What can hang from each mark
rotu: ginir pizusu rela
ginir: ginik rotu
pizusu: rotu
mapi: detip reses
ginik: ginir
rela: rotu
detip: gifos mapi nofa rotu
gifos: detip reses
reses: gifos mapi
nofa: detip

Every row comes from one small tree of marks. The marks that hang from a mark follow it in brackets, in alphabetical order. Every link used is in the known rows. Which tree was each row made from?
Known rows
rela(rotu(ginir pizusu)): -7	8	4	-5	16	-39	-3	-37	5	-22	-4	11	-12	-9	19	-7	-1	-4	22	-3	13	-5	7	-20	-7	-3	6	-81
rela(rotu(ginir(ginik) pizusu)): -3	2	6	-14	15	-44	-6	-37	4	-18	-6	17	-7	3	25	-4	-7	-4	20	-8	21	-14	1	-19	-3	6	16	-51
pizusu(rotu(ginir(ginik) rela)): 1	10	-3	-9	18	-33	-4	-36	0	-26	-1	28	-13	-7	15	-5	-11	-5	-21	-9	27	-13	-4	-3	18	-9	14	11
mapi(detip(gifos) reses): -10	15	-11	-16	1	9	16	18	5	2	-13	-10	-5	10	-7	1	8	-6	-4	-4	0	21	-7	-11	0	4	-6	-9
nofa(detip(gifos mapi)): 5	14	-2	-15	-3	6	2	5	-5	7	-1	-1	-10	7	-1	-3	-6	-8	-8	0	-24	-8	-4	-4	-6	9	11	-15
gifos(detip(mapi(reses) nofa rotu(ginir rela))): -3	27	-23	3	26	1	24	-8	5	-16	-39	25	-9	-18	-7	-14	0	-11	-33	0	-38	15	2	11	-1	-22	-9	-79
gifos(detip(mapi rotu(rela))): 3	29	-14	26	10	-7	15	3	-4	-6	-23	4	2	-11	-8	-13	-1	-1	-21	8	-36	4	4	6	-4	-17	-2	-40
gifos(detip(mapi(reses) rotu(pizusu))): -6	29	-19	19	20	0	23	17	-3	-7	-44	-15	2	-9	-3	-10	-1	-1	-10	3	-39	19	10	19	-17	4	-12	-53
gifos(detip(mapi rotu) reses): -4	24	-9	33	10	-8	24	29	-6	17	-33	-18	9	0	-8	-12	21	5	-23	15	-30	1	7	23	-7	-3	8	-11
pizusu(rotu): -5	10	-6	2	5	-16	0	-7	-5	-12	-6	-7	-4	-10	6	-3	-4	1	-8	-1	7	-4	-2	18	4	-3	1	19
mapi(detip(rotu)): -6	9	-11	2	-8	-14	15	7	-6	-10	-32	-19	-1	2	-5	-3	-5	-1	-2	2	-10	10	-4	23	-10	-8	-12	6
ginir(rotu(pizusu)): -4	6	-9	12	9	-11	3	-19	-6	-15	-3	-9	3	-7	15	-3	-6	2	30	5	-10	0	4	7	-9	4	4	-34
rela(rotu(ginir)): -8	3	7	-11	9	-37	-4	-31	4	-6	6	17	-11	-1	15	-4	9	0	15	-4	13	-12	3	-21	-2	-8	10	-44
detip(mapi rotu): 0	12	-9	6	7	-12	5	3	-9	-6	-17	-3	0	-12	-5	-4	-7	1	-25	6	-32	0	5	20	-11	3	-11	-14
nofa(detip(gifos)): 4	-1	1	-12	-5	15	2	-1	1	10	-1	-4	-9	14	0	-3	-12	-6	7	2	-4	-7	-4	-5	-2	0	11	4
mapi(detip): -4	12	-5	-7	-12	-9	9	7	-2	-6	-14	-12	-1	7	-1	1	7	-5	8	-4	3	10	-9	2	-3	0	-1	4
rela(rotu(pizusu)): -5	9	0	4	6	-23	-2	-21	2	-14	-5	-8	-3	-6	15	-7	-8	-2	21	0	-2	0	5	-17	-11	0	-1	-61
reses(gifos mapi(detip)): -9	34	1	-14	-48	-14	12	2	-9	-10	-37	-18	-3	0	0	-1	21	-5	-12	1	7	12	-10	0	-1	-3	3	17
nofa(detip(gifos(reses(mapi)) rotu(ginir))): -2	7	2	1	-3	4	9	-5	-4	7	-42	-5	-20	3	0	-13	2	-2	-22	16	-6	-10	10	10	-1	-11	11	7
mapi(detip(nofa) reses): -8	10	-19	-21	-5	15	19	11	3	-7	-33	-9	-2	2	-5	-1	2	-13	-9	-10	-14	26	-14	8	-5	-3	-16	-15
ginik(ginir(rotu)): -4	-12	-5	4	14	2	-5	-25	-3	5	8	-3	2	6	12	6	-1	2	22	2	3	-13	0	20	-12	-5	14	21
rotu(ginir pizusu rela): 3	10	-3	4	21	-14	-2	-32	7	-33	-5	23	-15	-17	7	-9	-11	-9	1	-4	13	4	6	-25	6	-12	0	-76
nofa(detip(mapi)): 6	12	-3	-12	-8	-1	2	0	-8	4	-6	-6	-9	7	5	-1	-4	-8	-6	-5	-24	-6	-3	2	-12	9	3	4
reses(gifos mapi(detip(rotu(rela)))): -5	38	-9	4	-39	-16	16	-10	-9	-23	-50	-14	-8	-12	-6	-10	-1	-5	-32	7	-8	16	-5	0	-1	-24	-12	1
detip(nofa): 2	-3	-7	-10	0	13	3	-3	1	-5	-14	5	4	-9	-3	-3	-7	-8	-7	0	-13	4	-7	13	0	-6	-4	-23

Which tree is each row?
10	22	-16	7	15	3	8	-14	-5	-21	-22	-4	-16	-14	-3	-15	-37	-11	-19	5	-37	2	5	-5	-11	-8	-8	-71
nofa(detip(gifos mapi rotu(pizusu rela)))
1	-1	-13	16	25	5	-5	-43	0	-19	3	1	-3	-7	13	-3	-19	-5	21	1	0	-3	5	0	-12	-14	9	-37
ginik(ginir(rotu(pizusu rela)))
1	25	-17	22	24	-9	24	-1	2	-7	-40	18	0	-17	-7	-21	13	-8	-39	10	-30	3	4	13	4	-24	9	-75
gifos(detip(mapi nofa rotu(ginir rela)) reses)
-11	13	-18	-1	0	-4	22	12	-1	-6	-35	-22	-6	5	-7	-1	-3	-2	-11	-2	-14	23	-1	16	-11	-4	-23	11
mapi(detip(rotu) reses)
-3	16	-11	-4	11	-21	13	-17	4	-24	-19	17	-16	-8	-8	-10	-9	-7	-12	4	6	7	-2	-9	7	-23	-3	-50
mapi(detip(gifos rotu(ginir rela)))
-4	26	7	-1	-22	-29	13	-9	-7	-2	-52	11	0	4	7	-7	15	3	-15	9	10	-11	1	22	4	-9	23	24
reses(gifos(detip(rotu(ginir(ginik)))) mapi)
3	-4	-2	-7	6	-12	7	-21	-3	-6	-23	3	-19	6	6	-5	-13	-3	3	1	-3	-11	5	17	-9	-11	0	7
nofa(detip(rotu(ginir)))
-5	14	-9	24	-9	19	21	20	-5	9	-66	-18	9	-9	-10	-18	13	-2	-27	21	-33	7	3	38	-4	-19	4	-12
gifos(detip(nofa rotu) reses(mapi))
-3	4	-19	-8	-9	-4	17	3	-4	-15	-46	-13	2	-7	-9	-5	-12	-9	-10	3	-22	14	-11	36	-10	-14	-16	-17
mapi(detip(nofa rotu))
-5	25	-3	20	-13	-15	24	9	-3	5	-33	-13	8	2	-4	-7	12	6	-3	11	-4	1	2	20	-4	-16	8	7
reses(gifos(detip(rotu)))
-1	1	-8	4	9	-19	-1	-22	-7	-10	-7	-1	8	4	20	0	-14	0	25	0	-4	-9	-1	8	-7	13	13	-6
ginir(ginik rotu(pizusu))
-3	15	-6	-1	20	-27	-2	-35	1	-30	2	22	-17	-19	9	-8	-6	-4	-17	-5	20	-5	1	-9	15	-20	5	-20
pizusu(rotu(ginir rela))
4	5	-16	4	24	-8	6	-36	5	-43	-35	22	-11	-30	-1	-16	-31	-13	-15	3	-13	8	4	7	-1	-25	-15	-99
detip(nofa rotu(ginir pizusu rela))
4	-1	-6	-2	1	8	8	-2	-3	6	-18	-10	-10	7	-5	-6	-23	-2	-1	8	-15	-8	0	15	-8	-8	-1	8
nofa(detip(gifos rotu))
-6	17	-6	2	-5	-26	13	-4	-7	-20	-66	-12	-7	1	8	-10	4	-6	-18	5	6	4	2	18	-3	5	6	-2
gifos(reses(mapi(detip(rotu(ginir(ginik) pizusu)))))
-1	6	-13	12	4	8	18	9	0	1	-43	-4	10	-6	-9	-10	-4	-3	-2	11	-27	5	-3	38	-7	-20	0	-31
gifos(detip(nofa rotu))
-6	15	-21	-15	36	0	15	-9	4	-28	-39	19	-10	-26	-5	-11	-18	-12	-30	3	-34	15	4	14	-7	1	-16	-108
detip(gifos mapi(reses) nofa rotu(ginir pizusu))
2	-2	4	-11	16	-23	-4	-22	2	-20	-13	21	-5	2	14	-1	-9	-6	9	-7	20	-8	1	-3	3	12	14	-30
rotu(ginir(ginik) pizusu)
1	12	-14	19	14	-7	1	-32	-2	-25	4	2	-2	-13	12	-8	-13	-2	17	3	-11	4	5	-13	-3	-11	1	-57
ginir(rotu(pizusu rela))
5	7	-12	12	13	-14	-1	-33	-3	-19	2	9	1	-2	18	-5	-21	-3	13	-2	-4	-5	-1	-10	-1	0	10	-24
ginir(ginik rotu(pizusu rela))
0	34	-14	-10	3	-18	21	-25	-2	-14	-25	11	-26	-2	3	-8	-5	-9	-38	-7	-17	5	4	-11	-6	-13	-10	-21
nofa(detip(mapi(reses(gifos)) rotu(ginir rela)))
0	17	-10	-18	6	18	10	10	0	11	-4	-4	-13	10	-2	-1	-5	-9	-17	-5	-28	5	-2	-10	-7	13	-1	-11
nofa(detip(gifos mapi(reses)))
8	5	-10	6	5	12	7	-14	1	-3	-11	-1	-15	2	-7	-11	-31	-6	-14	7	-17	-3	1	-6	-2	-21	-5	-16
nofa(detip(gifos rotu(rela)))
0	-4	-12	-3	10	12	8	0	2	-5	-26	5	4	-15	-13	-8	-22	-4	-18	12	-24	2	-3	26	-2	-13	-7	-39
detip(gifos nofa rotu)
-6	24	-22	1	30	-2	24	0	2	-21	-56	10	-4	-19	-1	-13	-2	-10	-14	1	-38	17	5	26	-12	-4	-10	-97
gifos(detip(mapi(reses) nofa rotu(ginir pizusu)))
3	20	-23	20	27	9	16	1	2	-21	-39	2	1	-30	-13	-22	-21	-11	-47	14	-42	12	4	3	-1	-12	-8	-103
detip(gifos(reses) mapi nofa rotu(pizusu rela))
-6	14	-5	15	1	4	18	5	-2	1	-66	1	0	-11	-5	-18	20	-2	-22	17	-20	1	6	34	1	-22	11	-29
gifos(detip(nofa rotu(ginir)) reses(mapi))
-4	24	-20	26	14	-3	23	7	3	-18	-38	-21	-4	-8	-11	-17	-11	-6	-18	11	-6	18	3	-10	0	-15	-6	-58
mapi(detip(gifos(reses) rotu(pizusu rela)))
7	4	-1	-5	19	-20	-5	-34	6	-28	-9	31	-10	-5	12	-6	-19	-10	-1	-8	20	-4	1	-21	9	-2	10	-44
rotu(ginir(ginik) pizusu rela)
-8	15	-15	4	-22	9	20	14	-9	-6	-69	-26	1	-10	-10	-13	8	-8	-34	13	-27	16	-5	35	-8	-14	-10	2
gifos(reses(mapi(detip(nofa rotu))))
0	10	-15	-7	11	4	7	5	-4	-8	-26	10	5	-21	-14	-8	-17	-7	-34	10	-44	1	-4	26	-5	-5	-9	-54
detip(gifos mapi nofa rotu)
5	25	-24	4	22	15	16	-8	0	-18	-26	-6	-20	-9	-4	-13	-36	-12	-28	0	-42	14	7	-11	-13	-3	-19	-63
nofa(detip(gifos mapi(reses) rotu(pizusu rela)))
1	37	-14	20	-19	7	21	-14	-3	-28	-71	-7	3	-27	-6	-22	-10	-10	-23	13	-28	16	0	17	-3	-31	-3	-74
reses(gifos(detip(nofa rotu(pizusu rela))) mapi)
